Each row was made from one path, in order. Every step used is in the known rows, and no mark comes twice. Write each row's path.
Known rows:
rolezuz/gifiv: [ 8  7 -6 -7 -1 -2 11 -8 -7 11  5 -3 -2 -2 -5  1  8  7  3  6  0  4 10]
giloker/leni/momu/ludaz/vuzud: [ -8  14  16  -2  -2   6 -10   7 -14   5  -3   7  17 -16   2   2 -13  12
  -5  -4  -6  11   2]
kuvigi/momu/lanavi: [ 15  -5  -4  -8   3 -20  11 -25  -2  -3   5   1 -11  -6 -18  13   3   3
  -1  -7   5  12  -1]
kuvigi/vuzud: [ -1   1  -5  -2  -3   4   9 -14   1  -1  -8  -5  -8  -7  -1   4  10  -1
   6  -4   5  -2  -1]
momu/vuzud/ludaz: [  0 -13   6  -6   2   4  10 -11   3   0   3   9  -6   2  -3  -2   2  -5
   3  -4   2  13  -7]
vuzud/ludaz/momu/leni/gifiv/rolezuz/lebuf: [-10  14  12  24   0  -8 -11  31  -6 -29  21  -4 -11   6   4   6 -16  16
  -9   1  -9 -19 -10]
ludaz/momu/kuvigi/vuzud: [-18  -4 -26  -3   0   4 -15 -11  -4 -10 -18 -11  -3 -11  17   7   5   6
   3  10   1 -24   7]
leni/gifiv: [ -6   5   4  -1   0 -19  12  -4  -2  -1   2  -3   8  -7  -2 -10  -3   6
  -1 -10  -1  -1   2]
giloker/leni: [ -7   4  -3 -19   4   4  10   6  -2  12  -6  -6   8 -14 -16   3  -3   7
 -10  -4 -14   9  -9]
ludaz/vuzud/momu: [  4  -8   3  13   5   9  -3 -14  -4  -9  -2  -9  16  10   9  -1  -3  -2
  -4   9  -4   3   9]
kuvigi/vuzud/ludaz: [  3   0  -2   2   2   8  11 -10  -1  -3  -6  -2 -14   0  -1   5   6  -2
  15  -6  13  -3   3]
giloker/vuzud/ludaz/momu/lanavi: [ 11  -6  -8  -1  -2   0  -9   5  -3  -6  -1 -10 -25  -1 -11  14   8   7
  11   7  15   5  -4]
kuvigi/vuzud/ludaz/momu: [-15   1  -3   3   2  14  -3   2  -8 -17 -11  -6 -17  -1   3  11   3   8
  19  13   9 -11   6]
leni/gifiv/rolezuz: [-12   8  -2   2   3 -25   0  13   0  -7  16  -5  -4  -6   5 -12  -4   4
 -11 -14 -11  -2   2]
leni/momu: [-19  16   5  -4  -3  -8  -8  -1   1   0  -5  -1   8 -11   4  -2  -9   3
   5   0  -2   2   6]
gifiv/rolezuz: [-10   4 -11  -4   8  -7  -1   9  -3   0  10  -6  -7  -4   4  -3   0  -1
 -12  -1 -12   5   3]
momu/lanavi: [ 15  -4  -7  -9   2 -17   7 -20  -4   5   3  -6  -7  -6 -15   9  -1   7
  -7  -6   0   7  -1]
giloker/vuzud/ludaz/momu/leni/gifiv/rolezuz/lebuf: [ -1  12   7  27  -9   1 -15  38   4 -24  19  -9 -20   7   3   4  -1   8
  -3  -4   3 -14 -19]
kuvigi/vuzud/momu: [  8  -3   7   3  -3  10  -4 -17  12  -8  -7  -1  -6   5   2   8   5 -10
  -2   0   2 -10   0]
vuzud/ludaz: [ 0  0 -2 -3  9  3 12 -3 -7  4 -1 -2 -1  2 -2 -1 -2  0  8  1  5  6  7]
leni/giloker: [-13   1 -18 -16   6  -4  20   3  -1  15  -6  -4  16   5  -2 -16   2  -2
  10   4  -4  10  12]
ludaz/momu: [-24   3  -7  -7   4   4  -3   4 -11  -6  -9 -10   2  -7   3   4   0  14
   2  21  -5  -4   5]
gifiv/rolezuz/lebuf: [ -8  10  -7  -2   7   4   6   3  -1  -9  12 -11  -5   2   2   6   3  -3
 -11   1  -9   4  -5]
kuvigi/vuzud/momu/lanavi: [ 27  -9   5   1  -5  -5  -8 -29  13 -10   0  -2 -19   5 -10  20   4  -6
  -8  -8   6  -8  -4]

Write each row's path:
[-13   3  15  -1  -5  -4  -9  -4   8  -7   1  14  -3  -4   3  -2  -9  -4
   8  -7   3  10  -4]	leni/momu/vuzud/ludaz
[  5  -6 -20   1   5   3  -2 -19   1   1 -12  -3  -7  -3  11   2   5  -8
   9 -11  10 -15   8]	momu/kuvigi/vuzud/ludaz
[  8   0  11  -9   7   1  15 -14 -10   7   4  16  -1  -4  -1   4   7  -5
   2   1   9  11   5]	kuvigi/momu/ludaz
[  1  -5 -23  -3   1   0  -2 -23   3   3 -13  -7   0  -9  11   1   8  -6
   0  -9   3 -14   4]	momu/kuvigi/vuzud
[ 16  -5  20  -8   5   9  -3 -11  -1   8   1  14   4   7   5   4   0 -10
 -13   6   1  -2   5]	vuzud/momu/ludaz
[ -3   6   4  24  -9 -11 -21  44   3 -14  17  -3 -22   0   4  -5  -5  10
  -2  -7   0 -13 -12]	giloker/vuzud/ludaz/momu/leni/gifiv/rolezuz
[-21  20   7 -15  -3  -4  -9  12   3   5  -8  -1  11 -20 -10   4 -15   8
  -6  -8 -14   5  -6]	giloker/leni/momu
[  7 -10 -12  -6   8  -2 -15 -18   7   3  -9  -3  14   3  13   0  -3 -13
 -14   2  -7 -14   7]	vuzud/momu/kuvigi
[  7 -15 -15  13   9   3 -16 -21  -3  -5  -9 -10  24   7  20  -4  -4  -7
  -9   5  -7  -9  13]	ludaz/vuzud/momu/kuvigi
[-14   1  -8   2   3   2   3  28 -10   4  -2   1   8  12  -2  -8 -12  13
  12  16  -4  -7   9]	vuzud/ludaz/momu/leni/giloker
[ -5 -12   5  -7  -2  -4  14 -20   6  -6   2  12  -2  -5  -6   0  10  -8
   2  -4   0  17 -10]	kuvigi/momu/vuzud
[-19   1  -3  -3   9   8  -2   9 -13  -9  -7  -6  -4   0   2   5  -5  12
  11  20   2  -4   9]	vuzud/ludaz/momu
[-13   8   7  20   0 -19 -17  36  -7 -18  19   2 -14   0   5  -3 -19  19
 -10  -1 -11 -20  -2]	vuzud/ludaz/momu/leni/gifiv/rolezuz
[ 19  -7   3 -12  -2  14   2   9  11  21  -1  10   5  17   5 -11  15 -21
   5   3  11   9   6]	leni/giloker/vuzud/momu/ludaz
[ -8  19  20 -19  -2   1  -9  11  -4  13  -3  14   8 -19  -6   6 -12   6
  -9  -7  -6   6  -3]	giloker/leni/momu/ludaz
[ 19  -9  11  28  -2   6  -8  -7  -4  -4   4  -3  16  12   5   0 -11   3
 -14   4  -9  -5  -2]	ludaz/vuzud/momu/leni
[  9  -1 -14   1 -11   2  12  19   9  24  -1  -3   8   6  -8 -18   8  -5
   7  -6   2   9  -8]	momu/leni/giloker/vuzud
[ 13  -5   2  -1  -4  13  -6  -2  15   4  -5  -6  -3   7  -1   0  12 -16
  -2   2   5   4  -7]	giloker/vuzud/momu
[  8   2   5   9  -3  -7  11  -7  -3   4   5   6   2  -4 -10   3  -3   2
  -5  -6  -3   2  -8]	kuvigi/momu/leni
[  9  -5   5   6   6   9  11 -12 -22   7   2   2  13  -1  10  -4   4   5
   0   7   5  13  11]	momu/ludaz/vuzud
[-18   3  12  -5 -10  -8 -10  -9  11  -5  -1  11   4 -11   4  -4  -6  -2
   0  -5  -4   9  -7]	leni/momu/vuzud
[ -1   0  -7   0   0 -10  20   5   1  11   3   8  14   6 -10 -11  -3   0
   8  -4  -4   6   2]	kuvigi/momu/leni/giloker
[-23 -10   1  -9  -3   4  -3  -3  -2 -11  -5   1  -1  -6   4   2   4   8
  -3  17  -6   5  -8]	ludaz/momu/vuzud
[ 20  -5  20  -2  -2  15  -4 -17   4   0  -2  14 -10   6   7  11   8 -13
  -6   0  10  -9   2]	kuvigi/vuzud/momu/ludaz
[ 15  -2  -9   9  -4   3  16  18   9  14   4   6  -2  13 -11 -11   8 -10
  23 -10  14  13  -4]	kuvigi/momu/leni/giloker/vuzud/ludaz
[-17  -1 -20  -9   2  13   4  28  -1   4 -10  -9  -2   9   2 -11  11   0
  28  17  12   7  10]	leni/giloker/vuzud/ludaz/momu
[  9  -5   1   2  -2  -1   1   8  10  12   2   6  19  18  -3  -9 -10  -6
  -7   1 -11  -7   3]	vuzud/momu/leni/giloker
[ 10  -1 -12   4  -9  -2  16  12  11  17   2   3   5   6 -11 -13  12  -9
  13  -8   6  13  -8]	kuvigi/momu/leni/giloker/vuzud
[ 15   0  24  18  -8 -17  -6   0   9  -5   8   7  10   5  -3  -4 -16   0
 -18 -12  -8 -18  -9]	vuzud/momu/leni/gifiv
[ 26  -6  16  -4  -4  17  -7  -2   9  13   0   9  -6   8   5   4  15 -18
  -6   1  12   5  -5]	giloker/vuzud/momu/ludaz
